Each row was made from one path, in order. Every step used is in the known rows, and no mark comes twice. Write each row's path.
In the rows, zero is written as 128.
Known rows:
perur, numokam, lideg: [ 87 145 155 119 130 101 139 133  64 147 145 151  97 107 133 141 126 134
 119 131 142 101 123  32 126]
perur, finatu, bovube, numokam, lideg: [145  84 162 113 154 104 121 112  84 106 115 168 119 126 136 139 120 127
 121  89 124 117 144 134 114]
bovube, finatu: [163 148 157 133 107 121 124 134 191 140 149 128 120 122 148 129 131 113
 144 144 116 131 120 167 104]
perur, numokam: [114 158 132 128 125 119 140 122 120 152 168 124 110 116 145 135 134 143
 140 127 129 118 123  71 120]
lideg, finatu, bape, numokam, bovube: [134 149  85 133 137 160 132 110 122 130  89  85 139 151 104 126 124 164
 111 122 137 128 133 160 154]
bape, numokam, bovube: [ 87 133 123 144 102 122 126 120 105 149 111 139 125 120 123 128 142 146
 123 131 119  93 126 109 141]
finatu, perur: [148  93 153 150 147 151  88 133 149 141 126 138 136 134 138 105 145 125
 119 130 108 159 114 143 121]
perur, numokam, bovube, finatu: [162 148 112 105 112 100 143 146 211 151 119 101  95 121 130 129 134 112
 152 141 144 122 111 113 123]
perur, finatu: [127 141 176 143 137 103  98 118 144 139 149 151 117 123 147 137 138 138
 141 125 112 116 118 134  88]
bape, numokam, lideg, finatu, perur: [120 102 175 150 138 144 107 117  72 106 102 155 139 165 105 130 118 160
  96 127 131 111 121  96 139]
finatu, bape, numokam, bovube: [135 130  89 137 130 141 137 120  96 144 100 108 140 127 109 107 138 152
 113 127 127 140 130 139 159]
bovube, numokam, bape: [102  94  91 118 113 120 147 118  87 134 125 157 139 103 112 150 137 115
 140 122 131 112 125 121 136]
finatu, bovube, numokam, bape: [117  83  79  99 133 152 163 117 115 125 118 127 137 119 124 142 133 111
 131 108 131 137 138 158 154]
bape, finatu, bovube: [139 122 154 129 130 130 144 130 152 125 150 104 120 156 171 140 117 114
 130 117 130 132 149 172 138]
bape, finatu, bovube, numokam, lideg: [138  79 154 119 126 102 147 125  58 101 125 151 124 143 149 148 101 108
 120  94 142 107 161 137 147]
finatu, bape: [149 139 111 137 150 153 119 121 119 149 138 108 136 118 137 109 135 135
 118 128 118 164 131 162 129]
bape, numokam, perur: [ 85 149 132 170  64 128 161 116  69 115 150 162 145 114 130 125 137 147
 120 138 121  86 132  93 141]
lideg, numokam, bape: [ 26 161  95 103 133 144 123 144 134 132 141 118 135 100 111 140 131 115
 137 156 118 124 125 100 124]
lideg, numokam: [ 54 177 128 125 136 145  92 136 140 131 166 123 136 104 139 127 125 134
 134 143  95 124 138 115 105]
bovube, numokam, lideg, finatu, perur: [151  71 150 135 153 140  85 119  86 103  95 165 139 145 111 132 114 132
 108 105 131 123 128 131 125]
bovube, numokam: [129 112 121 140 116 126 115 109  95 134 149 162 140 106 142 138 131 133
 139 108 109 112 137 137 116]
numokam, bape: [ 73 125 112 121 121 133 141 132 123 154 128 135 121 107 123 145 145 113
 130 146 131 116 114 115 131]
numokam, bape, finatu: [ 96 116 138 130 108 100 158 139 117 135 135 132 121 138 131 159 125 100
 141 145 153 106 122 118 139]

Which path is each row?
[ 65 183 140 137 108 110 105 141 151 100 152 142 139 104 129 119 128 128
 139 143 108 108 132 110  90]  lideg, numokam, perur, finatu
[140 119 134 155  91  90 124 112  94 102 137 181 141 107 131 129 132 126
 144 106 122  96 131 131 101]  bovube, numokam, perur, finatu
[150 120 115 107 146 138  72 171 252 120  91  98 135 132 110  88 132  95
 137 153 110 171 116 170 117]  lideg, numokam, bovube, finatu, perur
[199 132  90 116 134 133 124 145 205 150  91  85 122 125 122 100 135 104
 129 140 133 170 120 203 133]  numokam, bovube, finatu, bape
[152 118 106 123 156 142 120 108  55 112 106 132 140 129 112 140 105 143
 107 102 139 128 146 148 134]  bovube, numokam, lideg, finatu, bape
[212 148 125 142 112 137 164 118 134 118 143 110 150 145 118 110 123 147
 134 136 128 165 129 163 139]  bovube, finatu, bape, numokam
[145  99 111 120 135 154 133 110 122 124 143 130 137 123 153 132 128 128
 130  93 109 135 150 173 134]  finatu, bovube, numokam
[100 142 103 113 127 111 126 134 141 165 119 112  96 109 134 132 141 130
 135 130 137 107 117  80 132]  perur, numokam, bovube
[149 113 149 143 153 171  80 123 182 128 121 113 135 157 134 125 130 138
 117 126 119 144 117 166 117]  lideg, finatu, perur
[115 152 161 171  76  98 147 111  83 103 146 173 140 127 125 128 137 153
 133 129 124  84 125  95 116]  bape, numokam, perur, finatu
[149 143 115 151 127 149 148 106  70 131 145 123 153 134 122 112 131 165
 118 125 119 149 136 129 149]  finatu, bape, numokam
[103 151 139  93 159 148 153 123 121 123 127  94  94 145 140 158 108 144
 109 112 151 110 138  92 141]  perur, numokam, lideg, finatu, bovube
[ 61 140 105  90 140 139 159 150 160 104 140  84 134 145 130 147 110 100
 137 140 139 138 150 141 151]  lideg, numokam, bape, finatu, bovube
[157  89 185 132 139  83 130 151  81 116 127 148 109 161 128 124 113 117
 122 127 163 133 121  46 141]  bape, finatu, perur, numokam, lideg
[161 146 124 151 125 118 131 126 121 118 126 128 138 118 126 102 138 130
 124 125 132 149 125 155 117]  numokam, perur, finatu, bape
[198  97 119 103 131 119 160 153 205 127 116 111 120 146  99 116 137 100
 148 151 160 175  91  99 143]  bovube, finatu, perur, numokam, bape
[150 170  75  96 148 141 107 160 216 129 103  67 136 117 108  93 122 108
 136 151 120 177 133 185 125]  lideg, numokam, bovube, finatu, bape
[ 84 162 151 115 139 119 134 123  93 133 136 126  96 130 129 164 111 149
 118 126 152  85 126  53 121]  perur, numokam, lideg, finatu
[213  99 163 140 130 138 101 144 211 129 126 129 134 144 134 101 138 107
 135 144 117 170 107 178 113]  bovube, finatu, perur
